(in the rows, 100 means zero)
Known rows, with every step that occurs:
Y, N, J: 98; 109; 72; 102; 56; 85; 82; 91; 107; 99; 115; 105; 81; 112; 64; 99; 99; 105; 122; 99; 90; 98; 80; 98; 102; 101; 100; 96; 103; 97; 103; 81
E, F, V, N, D, A: 93; 109; 36; 134; 54; 114; 82; 90; 160; 97; 128; 111; 74; 110; 102; 89; 104; 83; 121; 78; 88; 80; 125; 113; 90; 122; 133; 101; 143; 99; 111; 106
Y, F, D, A, J: 73; 88; 61; 101; 62; 118; 96; 78; 158; 97; 81; 107; 96; 92; 113; 112; 104; 105; 116; 77; 67; 94; 94; 107; 94; 89; 103; 88; 99; 108; 102; 59
F, D, N, J, A: 89; 84; 63; 89; 65; 104; 113; 104; 96; 90; 114; 109; 81; 97; 146; 126; 90; 65; 128; 85; 88; 107; 96; 131; 105; 72; 104; 99; 97; 106; 122; 53
V, N, D, F, Y: 100; 95; 96; 102; 89; 121; 66; 106; 108; 90; 90; 105; 127; 93; 121; 85; 98; 96; 89; 104; 115; 101; 137; 104; 94; 95; 136; 110; 140; 100; 121; 147
Y, F: 95; 90; 81; 91; 111; 104; 111; 101; 119; 99; 88; 99; 113; 100; 104; 92; 103; 99; 96; 95; 98; 109; 101; 94; 98; 98; 95; 98; 96; 106; 91; 109
D, A, J, F, Y, N: 97; 111; 80; 117; 71; 92; 69; 86; 120; 114; 97; 112; 100; 99; 53; 90; 104; 77; 109; 89; 70; 94; 78; 66; 90; 102; 111; 101; 129; 96; 91; 50
E, F, D, N: 90; 100; 58; 95; 113; 114; 137; 104; 100; 91; 97; 104; 86; 87; 103; 117; 86; 86; 129; 86; 94; 116; 107; 103; 103; 74; 110; 98; 117; 105; 118; 64
A, J, F, D, N: 96; 91; 96; 104; 122; 102; 117; 93; 79; 103; 70; 108; 85; 80; 110; 110; 94; 96; 120; 81; 68; 101; 100; 103; 100; 74; 109; 100; 102; 101; 103; 52
A, D, F, Y, N, V: 106; 111; 101; 73; 97; 88; 77; 126; 73; 100; 100; 99; 125; 78; 65; 78; 97; 117; 103; 114; 96; 117; 114; 75; 103; 109; 127; 109; 106; 95; 91; 110
Y, N, D: 103; 104; 82; 121; 79; 100; 57; 93; 123; 103; 100; 103; 101; 109; 71; 80; 96; 131; 119; 84; 82; 91; 101; 81; 99; 107; 111; 114; 104; 96; 101; 108
J, F, D, N: 104; 88; 93; 89; 151; 102; 110; 98; 64; 102; 83; 106; 89; 78; 113; 106; 94; 95; 113; 86; 85; 105; 108; 104; 102; 66; 94; 103; 110; 105; 103; 71
N, U, F, Y: 102; 92; 82; 96; 114; 92; 80; 93; 95; 101; 61; 105; 76; 98; 74; 107; 91; 65; 103; 99; 97; 96; 94; 85; 97; 75; 97; 91; 139; 99; 108; 52
V, N: 90; 100; 95; 89; 99; 104; 92; 99; 96; 94; 106; 104; 97; 102; 121; 95; 108; 110; 91; 107; 110; 96; 121; 107; 96; 106; 115; 107; 109; 100; 112; 127
N, U, A, D: 107; 101; 83; 87; 37; 95; 87; 106; 122; 98; 107; 101; 79; 117; 104; 115; 86; 43; 107; 93; 97; 79; 90; 121; 99; 125; 95; 104; 127; 102; 104; 68
N, D: 105; 98; 89; 121; 89; 110; 81; 95; 131; 98; 89; 101; 101; 106; 109; 89; 99; 99; 105; 85; 94; 89; 107; 106; 99; 99; 106; 108; 104; 101; 106; 115
F, V, N, J: 92; 100; 62; 106; 74; 88; 93; 95; 104; 94; 133; 111; 71; 110; 111; 100; 108; 92; 113; 104; 99; 93; 113; 131; 96; 106; 115; 94; 108; 98; 111; 100
E, F, V, N, J, A: 89; 101; 45; 102; 30; 102; 100; 109; 103; 96; 143; 111; 56; 123; 113; 103; 99; 50; 122; 96; 115; 94; 108; 150; 95; 129; 132; 100; 123; 94; 112; 74
J, A, D, N, U: 111; 89; 71; 87; 65; 93; 130; 117; 106; 90; 111; 102; 86; 106; 128; 114; 84; 37; 116; 91; 90; 101; 96; 120; 102; 102; 106; 105; 116; 102; 113; 54
U, A, D, F, Y: 110; 103; 114; 76; 58; 112; 92; 126; 100; 101; 117; 100; 125; 94; 108; 107; 84; 46; 93; 108; 111; 102; 107; 103; 98; 125; 114; 107; 142; 100; 96; 92
Y, F, V, N, D: 92; 86; 53; 114; 106; 107; 79; 98; 138; 97; 106; 108; 105; 107; 120; 75; 108; 115; 106; 84; 90; 96; 136; 111; 92; 109; 121; 111; 106; 102; 101; 134
N, J, F, D: 101; 91; 84; 87; 101; 103; 81; 85; 79; 101; 80; 108; 59; 97; 100; 110; 100; 78; 113; 91; 102; 87; 92; 141; 102; 77; 83; 94; 113; 103; 105; 59
U, A: 97; 102; 104; 97; 62; 101; 81; 107; 106; 105; 111; 101; 104; 108; 110; 108; 94; 80; 101; 91; 96; 90; 95; 97; 98; 119; 103; 107; 106; 102; 96; 100
F, Y, N, J: 95; 108; 59; 101; 71; 87; 81; 100; 119; 98; 116; 108; 98; 111; 61; 99; 98; 76; 115; 105; 99; 111; 80; 89; 97; 85; 100; 99; 115; 100; 110; 67
V, N, C: 88; 104; 75; 101; 80; 107; 88; 90; 110; 91; 90; 105; 99; 99; 125; 90; 101; 105; 95; 97; 114; 78; 130; 134; 91; 109; 115; 108; 106; 101; 118; 115
J, A: 97; 91; 103; 94; 71; 105; 90; 109; 89; 103; 111; 101; 100; 107; 121; 101; 97; 81; 100; 95; 104; 97; 99; 115; 100; 114; 108; 109; 95; 97; 100; 86
A, D, F, Y: 113; 102; 109; 78; 97; 112; 111; 120; 94; 95; 105; 99; 121; 87; 98; 99; 90; 66; 93; 117; 114; 112; 113; 107; 100; 105; 111; 101; 136; 98; 99; 94
C, F, D, A, J: 74; 106; 76; 108; 38; 110; 103; 67; 129; 92; 88; 109; 89; 83; 136; 122; 98; 93; 123; 89; 76; 85; 88; 156; 99; 122; 111; 95; 119; 103; 110; 43
Y, F, D, N: 87; 81; 62; 82; 137; 108; 128; 102; 111; 91; 85; 104; 113; 82; 124; 109; 95; 109; 116; 84; 81; 121; 111; 92; 101; 63; 97; 99; 94; 112; 107; 85
D, N: 103; 99; 88; 103; 118; 93; 135; 108; 102; 95; 105; 101; 112; 90; 114; 104; 95; 92; 110; 93; 85; 114; 103; 80; 102; 82; 107; 100; 99; 104; 106; 102
A, J, F: 105; 101; 116; 112; 94; 97; 98; 92; 87; 111; 72; 103; 86; 98; 88; 94; 103; 86; 100; 92; 87; 89; 90; 108; 96; 109; 108; 100; 105; 95; 87; 78
N, D, A, J, F, Y: 103; 100; 76; 137; 71; 111; 74; 87; 162; 108; 75; 110; 101; 102; 99; 88; 106; 41; 101; 76; 76; 81; 93; 95; 88; 94; 111; 103; 136; 102; 100; 71

Rows:
83; 82; 73; 80; 119; 115; 93; 95; 111; 96; 81; 103; 103; 92; 110; 104; 99; 116; 107; 90; 96; 108; 109; 110; 100; 81; 90; 99; 94; 108; 101; 83
Y, F, D
99; 106; 86; 112; 96; 86; 114; 92; 80; 100; 115; 105; 100; 91; 110; 98; 94; 98; 117; 102; 96; 100; 100; 146; 101; 137; 108; 102; 111; 97; 91; 77
C, F, V
114; 98; 82; 113; 98; 80; 94; 94; 81; 110; 109; 109; 63; 104; 82; 96; 102; 69; 116; 93; 92; 90; 91; 130; 98; 100; 93; 89; 112; 97; 86; 69
N, J, F, V
93; 116; 57; 100; 90; 102; 93; 109; 109; 103; 110; 105; 103; 108; 39; 92; 92; 78; 115; 102; 110; 119; 90; 71; 96; 103; 115; 106; 129; 95; 104; 63
E, F, Y, N
84; 110; 72; 99; 70; 103; 105; 79; 100; 86; 85; 104; 107; 91; 149; 91; 98; 95; 98; 102; 123; 77; 126; 174; 94; 139; 118; 114; 121; 102; 117; 108
V, N, C, F
78; 99; 79; 110; 50; 114; 85; 77; 140; 98; 94; 109; 82; 93; 111; 121; 102; 106; 120; 82; 67; 84; 93; 112; 97; 92; 109; 89; 104; 102; 110; 51
F, D, A, J
103; 105; 104; 93; 92; 99; 69; 109; 70; 102; 106; 103; 128; 89; 55; 91; 89; 122; 106; 110; 99; 118; 101; 69; 99; 97; 121; 101; 126; 94; 99; 96
D, F, Y, N
105; 113; 62; 98; 83; 96; 166; 96; 117; 84; 94; 101; 114; 79; 147; 98; 84; 54; 117; 95; 102; 90; 112; 165; 101; 129; 104; 112; 122; 105; 106; 68
A, D, N, C, F
103; 96; 88; 79; 94; 87; 131; 134; 92; 97; 110; 98; 110; 85; 148; 92; 100; 70; 107; 94; 86; 109; 115; 103; 106; 108; 120; 116; 76; 102; 96; 101
J, A, D, N, V
124; 101; 79; 87; 102; 88; 149; 106; 105; 97; 105; 104; 76; 97; 114; 102; 98; 29; 111; 96; 93; 97; 94; 123; 102; 90; 90; 100; 125; 104; 97; 71
A, D, N, J, F
105; 107; 70; 99; 55; 101; 131; 115; 135; 95; 111; 102; 109; 94; 134; 105; 82; 46; 114; 81; 88; 81; 111; 119; 96; 118; 105; 114; 113; 106; 103; 73
U, A, D, N, C
105; 95; 101; 79; 64; 109; 107; 116; 104; 101; 123; 99; 93; 108; 127; 99; 95; 60; 101; 102; 108; 93; 103; 128; 101; 130; 104; 114; 103; 95; 96; 73
J, A, D
108; 101; 106; 84; 86; 104; 99; 112; 70; 95; 134; 104; 94; 89; 112; 92; 96; 113; 104; 114; 102; 96; 138; 128; 99; 133; 132; 101; 130; 91; 98; 117
A, D, F, V, N
105; 97; 81; 82; 31; 103; 112; 110; 121; 95; 127; 102; 73; 117; 131; 107; 98; 34; 109; 101; 110; 90; 90; 149; 102; 123; 99; 105; 108; 98; 103; 62
N, J, A, D
85; 98; 89; 86; 95; 107; 101; 83; 82; 92; 88; 103; 96; 83; 130; 112; 92; 107; 114; 100; 107; 98; 101; 158; 104; 113; 98; 106; 113; 103; 109; 68
C, F, D
89; 103; 63; 116; 88; 97; 84; 93; 101; 95; 112; 109; 90; 98; 113; 88; 99; 115; 110; 93; 101; 78; 135; 137; 90; 115; 120; 104; 101; 97; 109; 97
F, V, N, C
105; 107; 76; 88; 26; 85; 64; 103; 115; 102; 119; 104; 78; 121; 67; 106; 84; 75; 120; 92; 85; 81; 83; 97; 99; 133; 102; 109; 127; 97; 100; 56
Y, N, U, A, D
95; 97; 84; 109; 88; 113; 73; 94; 128; 92; 96; 104; 98; 108; 128; 84; 106; 107; 96; 92; 103; 85; 130; 110; 95; 104; 121; 115; 114; 100; 118; 142
V, N, D
91; 109; 41; 97; 28; 101; 87; 113; 114; 100; 127; 108; 84; 125; 62; 101; 90; 34; 124; 97; 116; 112; 75; 107; 97; 108; 118; 106; 127; 95; 112; 41
E, F, Y, N, J, A
105; 93; 95; 98; 100; 90; 80; 85; 85; 102; 62; 102; 58; 99; 79; 107; 92; 96; 110; 93; 86; 83; 94; 97; 101; 89; 98; 89; 127; 96; 101; 66
N, U, F
102; 104; 100; 118; 66; 99; 94; 82; 121; 110; 85; 107; 82; 96; 96; 99; 109; 75; 102; 84; 72; 78; 85; 103; 94; 109; 106; 92; 118; 99; 88; 71
D, A, J, F
92; 101; 77; 111; 104; 96; 76; 86; 83; 104; 88; 110; 66; 87; 104; 85; 98; 125; 113; 90; 90; 67; 141; 121; 92; 114; 122; 102; 117; 90; 98; 82
U, F, V, N, C
107; 99; 104; 126; 102; 87; 95; 95; 78; 116; 94; 108; 77; 97; 74; 92; 101; 96; 114; 89; 74; 90; 96; 113; 95; 117; 112; 96; 102; 91; 78; 61
A, J, F, V
90; 106; 87; 121; 42; 103; 102; 84; 148; 101; 100; 105; 94; 100; 103; 109; 106; 89; 109; 87; 68; 86; 85; 100; 95; 109; 113; 88; 107; 100; 100; 77
D, A, J
109; 97; 99; 95; 141; 98; 91; 106; 82; 109; 85; 104; 108; 95; 86; 90; 101; 55; 86; 103; 112; 105; 98; 94; 94; 87; 93; 106; 124; 101; 95; 81
J, F, Y
101; 91; 72; 100; 57; 93; 129; 111; 107; 93; 120; 105; 93; 105; 136; 114; 94; 48; 117; 89; 91; 108; 90; 118; 103; 88; 108; 98; 98; 103; 112; 77
D, N, J, A
90; 109; 77; 93; 115; 78; 64; 116; 89; 104; 95; 103; 122; 90; 63; 79; 106; 121; 103; 103; 90; 118; 101; 59; 99; 90; 115; 111; 83; 100; 98; 103
F, Y, N, V
104; 98; 101; 112; 36; 88; 70; 91; 99; 111; 69; 106; 71; 114; 85; 111; 90; 52; 107; 78; 81; 73; 73; 116; 95; 119; 107; 98; 123; 98; 96; 59
N, U, A, J, F
111; 101; 82; 116; 120; 98; 49; 99; 105; 111; 86; 107; 107; 106; 57; 70; 98; 87; 105; 88; 94; 96; 100; 75; 94; 93; 104; 120; 127; 97; 95; 88
J, F, Y, N, D
92; 110; 61; 110; 86; 96; 70; 98; 116; 100; 95; 106; 116; 99; 61; 85; 89; 99; 110; 95; 101; 96; 102; 93; 92; 96; 105; 110; 108; 99; 108; 67
F, Y, N, C
109; 105; 66; 121; 91; 100; 44; 89; 135; 111; 99; 111; 106; 104; 65; 76; 103; 75; 108; 79; 79; 85; 95; 71; 91; 93; 102; 113; 141; 101; 96; 82
J, F, Y, N, D, A
83; 85; 81; 77; 103; 105; 56; 76; 71; 94; 62; 109; 45; 93; 109; 113; 96; 123; 111; 95; 95; 78; 122; 118; 99; 79; 109; 97; 135; 97; 125; 66
V, N, U, F, D
107; 92; 84; 113; 106; 80; 77; 88; 76; 108; 84; 107; 50; 97; 69; 105; 90; 104; 124; 89; 74; 85; 100; 98; 100; 97; 103; 85; 123; 92; 92; 50
N, U, F, V
117; 103; 122; 81; 79; 109; 112; 111; 82; 96; 104; 96; 104; 88; 103; 100; 91; 97; 100; 110; 104; 100; 112; 121; 104; 119; 112; 98; 124; 95; 93; 105
A, D, F
92; 99; 84; 104; 106; 94; 89; 101; 87; 100; 129; 108; 90; 101; 110; 93; 106; 117; 105; 104; 96; 97; 125; 110; 94; 113; 121; 103; 105; 96; 105; 109
F, V, N
90; 105; 48; 107; 34; 94; 76; 104; 107; 99; 124; 110; 61; 122; 87; 110; 88; 60; 120; 87; 104; 85; 106; 121; 92; 133; 129; 99; 144; 98; 114; 77
E, F, V, N, U, A
101; 98; 108; 99; 93; 100; 83; 104; 55; 98; 122; 106; 101; 87; 106; 94; 97; 137; 104; 108; 98; 100; 133; 115; 98; 117; 136; 96; 120; 92; 102; 130
D, F, V, N
98; 95; 65; 85; 38; 97; 100; 111; 108; 95; 154; 110; 63; 118; 139; 101; 102; 52; 113; 105; 106; 86; 117; 158; 96; 135; 119; 108; 112; 94; 107; 71
F, V, N, J, A, D
